Each row was made from one path, in order. Every step used is in the known rows, and no mark comes twice. Write each row's path.
Known rows:
fevufu/zama/gaku/dudad/vesob/zusonul/siguga: [ 0.34 -0.59 -0.12 -0.14  0.02 -0.10 -0.22  0.30 -0.13  0.10 -0.24  0.15
 -0.17  0.23 -0.01 -0.14  0.24 -0.22 -0.27  0.15  0.08 -0.18  0.17 -0.06
  0.34  0.38 -0.13 -0.19]
dudad/misig: [ 0.17  0.09 -0.03  0.03  0.12 -0.21 -0.25 -0.05 -0.04  0.04  0.02 -0.13
  0.07  0.06 -0.08  0.01 -0.02 -0.18 -0.02 -0.19 -0.09  0.03 -0.02  0.00
 -0.02  0.09 -0.03  0.02]
gaku/misig/dudad: [ 0.28  0.10 -0.20 -0.06  0.26  0.24 -0.31  0.13 -0.01 -0.02  0.01  0.07
  0.13 -0.15  0.19  0.08  0.18  0.19 -0.02 -0.20 -0.12  0.00  0.06  0.11
 -0.04  0.03 -0.08 -0.01]
miva/zusonul/siguga: [-0.14 -0.04 -0.02  0.05  0.05  0.06  0.07  0.17  0.09  0.06  0.08  0.17
  0.02 -0.14  0.05 -0.13  0.20 -0.18 -0.02  0.04  0.07 -0.11 -0.01 -0.01
  0.06 -0.04  0.24 -0.20]
misig/gaku: [ 0.00  0.09  0.00  0.01 -0.08 -0.02 -0.13 -0.10  0.07 -0.05 -0.10  0.06
 -0.04  0.13  0.06  0.02  0.08  0.05  0.00 -0.16  0.13 -0.22  0.01  0.06
 -0.03 -0.04 -0.05  0.05]
siguga/zusonul: [-0.01 -0.18  0.03 -0.04  0.12  0.06  0.06  0.01  0.01 -0.06  0.18  0.06
 -0.03 -0.06  0.00 -0.03  0.04  0.03 -0.09 -0.14  0.07  0.04  0.11 -0.03
  0.02  0.08 -0.07 -0.03]
gaku/misig/dudad/vesob/zusonul: [ 0.54 -0.11 -0.24 -0.07  0.35  0.02 -0.33  0.44  0.03 -0.01 -0.07  0.21
  0.12 -0.05  0.13 -0.02  0.11  0.11  0.08 -0.24  0.06 -0.08  0.17  0.10
 -0.04  0.30 -0.12  0.03]
dudad/vesob: [ 0.16 -0.11 -0.04  0.03 -0.03 -0.18 -0.01  0.14  0.00  0.05  0.29  0.08
 -0.10 -0.02 -0.04 -0.01 -0.14 -0.09  0.05 -0.10  0.09 -0.05 -0.02  0.02
  0.02  0.14 -0.09 -0.03]
misig/gaku/dudad/vesob/zusonul/miva/siguga: [ 0.26 -0.16 -0.02  0.01 -0.07 -0.20 -0.08  0.18  0.20 -0.02 -0.07  0.33
 -0.01  0.08  0.15  0.02  0.13 -0.04 -0.15 -0.21  0.12 -0.29  0.19  0.02
  0.01  0.14 -0.16 -0.02]
zusonul/miva/siguga: [-0.11  0.04  0.04  0.03 -0.05 -0.13  0.10 -0.03  0.09  0.02  0.08  0.15
  0.08 -0.18  0.12  0.03  0.07 -0.03 -0.15 -0.09 -0.03  0.01  0.02 -0.06
 -0.01 -0.11  0.04 -0.07]
vesob/dudad/gaku/misig: [ 0.32 -0.24 -0.09 -0.02  0.29 -0.08 -0.47  0.42 -0.01  0.12 -0.28  0.06
 -0.14  0.26 -0.05  0.08  0.20 -0.10 -0.05 -0.04  0.05 -0.01  0.14  0.00
  0.15  0.21 -0.17 -0.11]
misig/dudad/gaku/zama: [ 0.34  0.11 -0.13 -0.08  0.18  0.05 -0.29 -0.20  0.06 -0.04  0.13 -0.06
 -0.08  0.15  0.23  0.07  0.13  0.14 -0.14 -0.22 -0.09 -0.24  0.22  0.04
  0.05  0.21 -0.31 -0.06]
misig/dudad/gaku/zama/fevufu: [ 0.41  0.08 -0.08 -0.14  0.10  0.05 -0.28 -0.32 -0.04  0.00  0.37  0.11
 -0.34  0.19  0.23  0.11  0.05  0.30 -0.27 -0.17 -0.04 -0.32  0.21  0.09
  0.28  0.17 -0.27 -0.08]
gaku/misig/dudad/vesob: [ 0.45 -0.02 -0.23 -0.03  0.24  0.05 -0.29  0.26 -0.01  0.03  0.29  0.14
  0.03 -0.16  0.15  0.07  0.04  0.10  0.03 -0.29 -0.01 -0.06  0.05  0.13
 -0.02  0.18 -0.17 -0.05]
kufe/misig/dudad/vesob/zusonul/miva/siguga: [ 0.42 -0.02 -0.31  0.00  0.17 -0.48 -0.19  0.33  0.05 -0.05  0.05  0.41
  0.17 -0.24  0.22 -0.09  0.05  0.00 -0.03 -0.39 -0.06 -0.18  0.20 -0.02
 -0.40  0.17 -0.11  0.02]
gaku/misig/dudad/vesob/zusonul/miva: [ 0.54 -0.10 -0.11 -0.06  0.46  0.03 -0.37  0.61  0.00 -0.01  0.03  0.26
  0.11 -0.06  0.17 -0.04  0.16  0.04  0.00 -0.31 -0.07 -0.03  0.20  0.07
  0.17  0.20 -0.10  0.01]
gaku/dudad: [ 0.14 -0.08 -0.03 -0.03 -0.03  0.16 -0.02 -0.01  0.00  0.01  0.03 -0.02
 -0.03  0.03  0.06  0.06  0.06 -0.01 -0.10  0.08 -0.13  0.01  0.07  0.02
  0.03  0.03 -0.11 -0.06]
siguga/zusonul/vesob/dudad/gaku: [ 0.27 -0.60 -0.01 -0.02  0.29 -0.06 -0.37  0.44 -0.10  0.00  0.19  0.06
 -0.26  0.23 -0.04 -0.12  0.13 -0.37 -0.09 -0.08  0.19 -0.04  0.28 -0.09
  0.26  0.21 -0.09 -0.18]
siguga/zusonul/vesob/dudad/misig/gaku/zama: [ 0.40 -0.35 -0.11 -0.05  0.15  0.01 -0.59  0.25 -0.07 -0.14  0.09 -0.07
 -0.12  0.11  0.10 -0.03  0.16 -0.30 -0.15 -0.18  0.06 -0.12  0.38 -0.04
  0.25  0.24 -0.11 -0.12]
zama/gaku/misig/dudad/vesob/zusonul: [ 0.53 -0.08 -0.14 -0.10  0.27  0.00 -0.43  0.31 -0.06  0.02 -0.15  0.21
 -0.02  0.07  0.04  0.04  0.18  0.29 -0.02 -0.33 -0.03 -0.25  0.13  0.08
  0.20  0.36 -0.19  0.02]
fevufu/zama/gaku/misig/dudad: [ 0.25 -0.08 -0.31 -0.18  0.11  0.13 -0.43 -0.10 -0.15  0.03 -0.21  0.10
  0.05  0.01  0.11  0.05  0.25  0.40 -0.23 -0.15 -0.05 -0.16  0.05  0.02
  0.22  0.14 -0.17 -0.02]
zusonul/vesob/dudad/misig/gaku: [ 0.35 -0.19 -0.10  0.03  0.10 -0.16 -0.65  0.33 -0.11 -0.04 -0.04 -0.07
 -0.06  0.23 -0.02 -0.07  0.11 -0.45  0.03 -0.16  0.08 -0.16  0.12  0.00
  0.13  0.07  0.06 -0.05]
zama/gaku/misig/dudad/vesob: [ 0.44  0.01 -0.13 -0.07  0.15  0.02 -0.40  0.14 -0.11  0.06  0.21  0.14
 -0.12 -0.04  0.07  0.13  0.11  0.28 -0.07 -0.39 -0.09 -0.23  0.01  0.11
  0.22  0.23 -0.24 -0.05]
fevufu/zama/gaku/misig: [ 0.07 -0.20 -0.17 -0.12 -0.03  0.01 -0.30 -0.03 -0.17  0.11 -0.41  0.10
 -0.09  0.05 -0.06  0.07  0.16  0.30 -0.23  0.04 -0.03 -0.06  0.00 -0.05
  0.32  0.15 -0.11 -0.01]
kufe/misig/dudad: [ 0.29  0.15 -0.32 -0.02  0.14 -0.14 -0.26  0.04 -0.07 -0.07  0.04  0.11
  0.09 -0.16  0.17 -0.02  0.05  0.12  0.01 -0.26 -0.17 -0.11  0.07  0.04
 -0.40  0.01 -0.11  0.05]
gaku/zama/fevufu: [ 0.13 -0.01  0.01 -0.10 -0.15  0.11  0.00 -0.20 -0.07 -0.01  0.20  0.10
 -0.30 -0.02  0.12  0.10 -0.08  0.26 -0.22  0.16 -0.04 -0.09  0.14  0.02
  0.33  0.05 -0.05 -0.04]

Write each row's path:
[ 0.37 -0.20 -0.07 -0.03 -0.01 -0.08 -0.18  0.19  0.11 -0.04 -0.16  0.17
 -0.09  0.25  0.03 -0.01  0.07 -0.01 -0.01 -0.11  0.15 -0.30  0.18  0.09
  0.02  0.26 -0.20  0.04] -> misig/gaku/dudad/vesob/zusonul
[ 0.41  0.00 -0.08 -0.10 -0.09 -0.14 -0.52 -0.08 -0.05 -0.06  0.05  0.04
 -0.29  0.27  0.06  0.09  0.04  0.03 -0.24 -0.08  0.04 -0.28  0.22  0.06
  0.31  0.14 -0.13 -0.05] -> vesob/dudad/misig/gaku/zama/fevufu
[ 0.30  0.17  0.00 -0.06 -0.12 -0.12 -0.35 -0.36 -0.04 -0.02  0.12  0.03
 -0.29  0.17  0.09  0.15 -0.02  0.15 -0.25 -0.18 -0.02 -0.29  0.12  0.08
  0.27  0.11 -0.13  0.04] -> dudad/misig/gaku/zama/fevufu
[ 0.25 -0.18  0.08  0.00  0.20 -0.21 -0.07  0.48  0.01  0.01  0.02  0.20
 -0.01  0.08 -0.01 -0.11 -0.04 -0.15  0.03 -0.11  0.04 -0.03  0.13 -0.05
  0.21  0.16 -0.03  0.02] -> dudad/vesob/zusonul/miva
[ 0.17 -0.55 -0.07 -0.04  0.18  0.12 -0.22  0.50 -0.12 -0.09  0.21  0.06
 -0.11 -0.03  0.01 -0.14  0.09 -0.31 -0.03  0.05  0.15  0.08  0.25 -0.08
  0.21  0.09  0.06 -0.16] -> siguga/zusonul/vesob/dudad
[ 0.07 -0.39  0.01  0.00  0.14  0.14 -0.07  0.22 -0.11 -0.04  0.28  0.06
 -0.09 -0.12  0.04 -0.09  0.03 -0.20 -0.04 -0.05  0.07  0.06  0.15 -0.05
  0.16  0.06  0.06 -0.07] -> siguga/zusonul/vesob
[ 0.33  0.06 -0.13 -0.05  0.00 -0.13 -0.52  0.03  0.05 -0.10 -0.19 -0.13
 -0.02  0.21  0.06  0.06  0.12 -0.11 -0.11 -0.14 -0.01 -0.19  0.23  0.00
  0.09  0.18 -0.16 -0.05] -> vesob/dudad/misig/gaku/zama
[ 0.28  0.12 -0.10 -0.09  0.18  0.21 -0.40 -0.01 -0.10  0.01 -0.08  0.06
 -0.03 -0.02  0.13  0.15  0.25  0.36 -0.12 -0.29 -0.19 -0.17  0.03  0.08
  0.19  0.09 -0.14 -0.01] -> zama/gaku/misig/dudad
[-0.02 -0.05  0.04  0.00  0.06 -0.16  0.06  0.15  0.13 -0.03 -0.29  0.22
  0.17 -0.07  0.08 -0.07  0.14 -0.03 -0.10 -0.04  0.03 -0.01  0.14 -0.09
 -0.03  0.01  0.09  0.01] -> vesob/zusonul/miva/siguga
[ 0.18 -0.37 -0.09 -0.01  0.07  0.05 -0.29  0.49 -0.13 -0.03  0.05  0.00
 -0.08  0.04  0.00 -0.11  0.05 -0.34  0.07  0.19  0.06  0.03  0.14 -0.06
  0.19  0.02  0.14 -0.13] -> zusonul/vesob/dudad
[ 0.28 -0.10 -0.06  0.00 -0.13 -0.05 -0.14  0.01  0.07  0.00  0.22  0.11
 -0.19  0.13  0.06  0.09 -0.01 -0.03 -0.06 -0.17  0.09 -0.27  0.06  0.12
  0.03  0.13 -0.26 -0.03] -> misig/gaku/dudad/vesob
[ 0.16  0.16 -0.01  0.04  0.04 -0.23 -0.37 -0.15  0.02 -0.01 -0.07 -0.07
  0.02  0.20 -0.03  0.04  0.05 -0.11 -0.03 -0.35  0.03 -0.20 -0.03  0.06
 -0.04  0.05 -0.07  0.09] -> dudad/misig/gaku
[ 0.00 -0.17  0.15 -0.02  0.24  0.06  0.02  0.18 -0.01 -0.06  0.27  0.10
 -0.03 -0.08  0.07 -0.04  0.07 -0.03 -0.18 -0.21 -0.05  0.09  0.14 -0.06
  0.22 -0.03 -0.05 -0.05] -> siguga/zusonul/miva
[ 0.23  0.20 -0.06  0.00 -0.04 -0.10 -0.37 -0.25  0.05 -0.05 -0.10 -0.13
 -0.02  0.12  0.10  0.11  0.06 -0.01 -0.12 -0.24 -0.06 -0.20  0.13  0.04
  0.05  0.14 -0.18  0.05] -> dudad/misig/gaku/zama
[ 0.47 -0.20 -0.10 -0.07 -0.05 -0.06 -0.64  0.13 -0.17 -0.05  0.15  0.03
 -0.36  0.21  0.10  0.03  0.03 -0.19 -0.18  0.02  0.04 -0.25  0.26  0.03
  0.47  0.12  0.00 -0.08] -> zusonul/vesob/dudad/misig/gaku/zama/fevufu
[ 0.28 -0.41 -0.05  0.01  0.18 -0.13 -0.43  0.43 -0.11  0.07  0.03 -0.01
 -0.24  0.30 -0.04 -0.09  0.09 -0.41  0.02  0.05  0.11 -0.09  0.17 -0.07
  0.24  0.14 -0.03 -0.15] -> zusonul/vesob/dudad/gaku
[ 0.33 -0.21 -0.03 -0.12  0.01 -0.09 -0.30  0.02 -0.05  0.04  0.11  0.10
 -0.47  0.32  0.03  0.08  0.02  0.07 -0.25  0.12  0.07 -0.20  0.26 -0.02
  0.42  0.21 -0.21 -0.16] -> vesob/dudad/gaku/zama/fevufu
[ 0.41 -0.25 -0.30 -0.16  0.14 -0.21 -0.38  0.18 -0.03  0.05 -0.21  0.40
  0.12 -0.08  0.16 -0.03  0.25  0.28 -0.29 -0.28  0.07 -0.23  0.17 -0.04
  0.23  0.29 -0.18 -0.04] -> fevufu/zama/gaku/misig/dudad/vesob/zusonul/miva/siguga
[ 0.53 -0.23 -0.07 -0.08  0.39  0.05 -0.47  0.54 -0.10  0.06 -0.13  0.20
 -0.07  0.02  0.13 -0.02  0.36 -0.07 -0.08 -0.27 -0.03 -0.21  0.16  0.08
  0.23  0.33 -0.07 -0.13] -> zama/gaku/misig/dudad/vesob/zusonul/siguga
[ 0.27 -0.16 -0.07 -0.07  0.09 -0.07 -0.30  0.12  0.04  0.01 -0.12 -0.06
 -0.20  0.30  0.04  0.04  0.11 -0.08 -0.12  0.07  0.02 -0.11  0.27 -0.07
  0.19  0.25 -0.25 -0.15] -> vesob/dudad/gaku/zama
[-0.12 -0.17 -0.04 -0.01 -0.05 -0.06  0.20 -0.18  0.12 -0.05  0.15  0.17
  0.06 -0.24  0.07  0.02  0.06  0.06 -0.16 -0.15  0.16  0.01  0.10 -0.04
 -0.20  0.06 -0.05 -0.07] -> miva/siguga/zusonul
[ 0.16 -0.58 -0.09  0.01  0.14 -0.19 -0.23  0.26  0.01  0.01  0.18  0.16
 -0.17  0.08  0.02 -0.07  0.17 -0.34 -0.14 -0.10  0.27 -0.08  0.26 -0.10
  0.04  0.20 -0.08 -0.22] -> miva/siguga/zusonul/vesob/dudad/gaku
